In the rows, 128 means zero.
Known rows, with every way that one mark hangs from another
moma[sobem[lozek[pubobul]]]: [172 162  99 104  87 124 115 112 124 129  86  69 156 130 188 155 140 158
 124 160 176 170 154 151]
zepa[derid[sobem]]: [174 138 133 110 106  94 100  98 116 191  95  82 129 171 160 130 132 185
 156 134 149  95 178 140]
moma[sobem[pubobul[lozek[basu]]]]: [149 180 101  86  78 141  96 151 123 135  67  95 109 139 119 115 110 150
 147 146 183 162 138 140]
lozek[basu pubobul[sobem]]: [172 163  63 115 111 118  72 149 151 158  83  81 154 117 174 132 128 184
 131 150 145 138 181 156]
zepa[derid[sobem[pubobul]]]: [173 150 129 105  97 105 116 107 113 195  80 104 107 181 134 138 127 180
 169 144 151  86 163 140]
moma[sobem[pubobul[lozek]]]: [140 172 117  83  91 119 120 132 120 133  79  84 114 154 119 117 113 140
 156 149 186 160 144 152]
pubobul[lozek[sobem[derid]]]: [143 164 126  91 103 107 101 141 117 144 111  82 151 166 121 103 132 165
 158 119 163 149 141 125]
zepa[sobem[derid]]: [148 141  95 109 120 103 118 124 151 162 100  53 168 161 147 118 113 164
 134 130 155 120 151 146]
lozek[pubobul sobem]: [173 168 112 122 113 110 105 136 116 160  94  76 157 157 149 149 133 193
 150 142 159 161 166 148]
zepa[derid sobem[lozek pubobul]]: [179 155 112  90  89  92 143 102 112 181 101  72 120 185 160 175 123 172
 146 154 168  97 135 156]
pubobul[lozek[basu] sobem]: [149 161  79  83 106 105  63 146 133 152  95  77 138 133 153 109 119 162
 145 136 151 135 179 147]
sobem[derid lozek[basu pubobul] zepa]: [174 177  85 102  57 149  89 130 129 131  88 131 134 125 174 141 142 164
 112 133 144 153 132 121]
derid[zepa[sobem[pubobul[lozek]]]]: [151 141  95  83 106 113 138 116 116 176 116  98 126 183 119 150 112 174
 172 147 157 141 151 147]
lozek[basu pubobul]: [170 170  85 123  96 134  75 147 135 162  74  88 156 126 162 133 130 190
 123 140 149 157 174 145]
derid[sobem zepa]: [173 116 112 113 111 121 110 102 116 189  96  98 166 168 151 139 132 188
 166 145 137 115 192 117]
moma[sobem]: [155 150 121 114 105 112 116 125 136 138  73  48 163 144 153 122 117 156
 135 150 183 149 168 150]
pubobul[sobem[derid lozek[basu]]]: [168 146  68  95  88 121  85 141 149 149  89  73 175 125 181 122 137 157
 124 145 146 105 156 121]
derid[sobem[lozek] zepa]: [183 115 106  94  92 123 113  87 100 185 104  99 169 168 178 160 146 181
 161 150 134 115 186 105]
moma[sobem[lozek pubobul]]: [165 163 113  94  78 125 137 119 118 138  66  71 143 154 154 152 125 143
 141 167 185 137 143 138]
sobem[derid]: [144 146 117 117 103 111 108 132 147 155  82  68 178 148 142 102 130 160
 129 132 157 123 163 135]
pubobul[lozek[basu sobem[zepa[derid]]]]: [177 184 141  92  73 108  84 131  91 152 113 117  84 172 129 134 125 186
 157 116 167 146 133 135]
sobem[derid lozek[pubobul] zepa]: [163 170 103  98  70 128 113 111 126 128  99 119 139 140 172 144 144 153
 120 136 148 151 138 134]
zepa[derid sobem[lozek[basu] pubobul]]: [190 161  94  93  75 113 120 120 115 185  91  82 115 169 162 172 121 182
 139 150 165 102 130 145]
moma[sobem[derid[zepa] lozek pubobul]]: [169 133 105 102  67 149 162 118 138 141  86  98 168 153 142 144 137 151
 147 169 177 133 124 115]

Rows
[152 183 147  80  73  96 119 114 100 154 100 128  68 179 114 133 120 155
 158 132 167 129 136 157]	sobem[pubobul[lozek] zepa[derid]]
[149 153 100 100 106 102 108 124 154 136  95  88 146 147 150 111 121 144
 139 137 149 111 158 146]	pubobul[sobem[derid zepa]]
[166 156  98  81  92  95 107 105 118 139  97  83 139 152 184 154 129 144
 139 151 151 118 172 146]	pubobul[sobem[lozek zepa]]
[145 161 109  73 102 116  95 116  99 171  88 114 102 173 121 122 121 156
 178 135 145 126 167 131]	derid[sobem[pubobul[lozek]]]
[176 179 120 114 100 114 108 125 108 143  95 106 126 162 145 158 128 182
 150 137 157 167 154 147]	lozek[pubobul sobem[zepa]]
[190 125  88 102  90 133 111  89 103 179 110 119 158 154 186 174 153 192
 157 156 130 137 179 117]	derid[sobem[lozek[pubobul]] zepa]
[183 136 108 129  89 145 110 150 136 170  96  93 189 156 130 129 138 202
 151 137 152 134 147  98]	lozek[basu sobem[derid[zepa]]]
[175 163  76 110  68 157  97 140 147 120  79  90 160 109 181 132 143 161
 110 148 170 166 125 127]	moma[sobem[derid lozek[basu pubobul]]]
[197 161  81 105  85 113  99 113 122 174 112  81 127 147 195 174 136 197
 122 142 157 131 141 156]	zepa[derid sobem[lozek[basu pubobul]]]
[184 131  76 104 100 117 134  98 121 172 124  83 169 159 188 187 137 193
 140 158 148 152 161 145]	derid[zepa[sobem[lozek[pubobul]]]]
[140 166  96  75 114 100 117 124 116 165  99  81 112 177 121 135 104 156
 161 138 162 138 150 160]	zepa[sobem[pubobul[lozek]]]
[168 143  90  83  84 149  91 127 103 185  90 143 112 164 118 134 126 185
 181 142 137 128 163 107]	derid[sobem[pubobul[lozek[basu]]] zepa]
[168 155 118 106 107  91 137 115 128 189  96  68 117 184 135 152 110 180
 152 149 168 100 144 168]	zepa[derid sobem[pubobul]]
[168 166 111  81  80 122  79 124 102 185  90 128  76 167 126 121 125 179
 170 129 148 108 148 130]	zepa[derid[sobem[pubobul[lozek[basu]]]]]
[176 149  72  91  93 112  79 134 129 159  83  64 167 131 190 143 132 166
 130 152 150 113 178 133]	pubobul[sobem[lozek[basu]]]
[153 170 108  95  91 128  77 160 121 147 101  92 144 151 121  99 129 173
 151 115 159 153 135 114]	pubobul[lozek[basu sobem[derid]]]
[170 158  77  87  74 127  90 130 142 133  91 102 143 131 176 129 131 147
 126 139 146 113 144 120]	pubobul[sobem[derid lozek[basu] zepa]]
[180 153 120  87  83  79 115  94 118 153 110  86 118 162 187 158 137 158
 140 150 159  98 159 154]	pubobul[sobem[lozek zepa[derid]]]
[173 127 108 108 102 132 128 108 114 193  83 117 144 177 128 148 127 182
 179 157 138 107 177 116]	derid[sobem[pubobul] zepa]
[141 189 104  81  63 143  92 149 124 135  80 144  93 149 103 104 116 145
 145 123 154 141 121 123]	sobem[derid pubobul[lozek[basu]] zepa]
[160 159 119  92  68 129 128 110 130 108  86  90 141 144 166 130 130 129
 124 143 178 146 123 127]	moma[sobem[derid lozek zepa]]
[168 178  99  90  50 151 111 136 122 141  68 131 122 148 139 138 128 148
 129 139 153 121 121 109]	sobem[derid lozek[basu] pubobul zepa]
[129 170 114  85  91 119 114 140 130 149  89 104 131 158 106  99 123 143
 152 132 158 133 139 136]	sobem[derid pubobul[lozek]]
[140 144 112  93  83 130 132 132 130 160 105 120 147 164 104 114 131 161
 164 141 155 135 141 123]	sobem[derid[zepa] pubobul[lozek]]
[142 170  74  81  94 132 100 150 139 158  95  99 115 155 114 112 107 158
 148 126 154 135 121 137]	zepa[sobem[derid pubobul[lozek[basu]]]]
[163 187 121  85  84 121  75 142  92 140  98 113 104 163 126 128 119 172
 155 119 158 166 147 126]	pubobul[lozek[basu sobem[zepa]]]
[169 162 150 114  81 103 127 105 127 135  87  81 109 160 153 134 118 157
 135 143 188 135 143 159]	moma[sobem[zepa[derid]]]
[153 179 139  82  95 100  98 124  88 139 110 103 109 178 124 133 121 163
 163 122 164 163 152 136]	pubobul[lozek[sobem[zepa]]]
[189 147  90 135  88 154 106 153 141 164 103 115 179 141 138 138 144 212
 147 141 148 156 142 110]	lozek[basu pubobul sobem[derid[zepa]]]
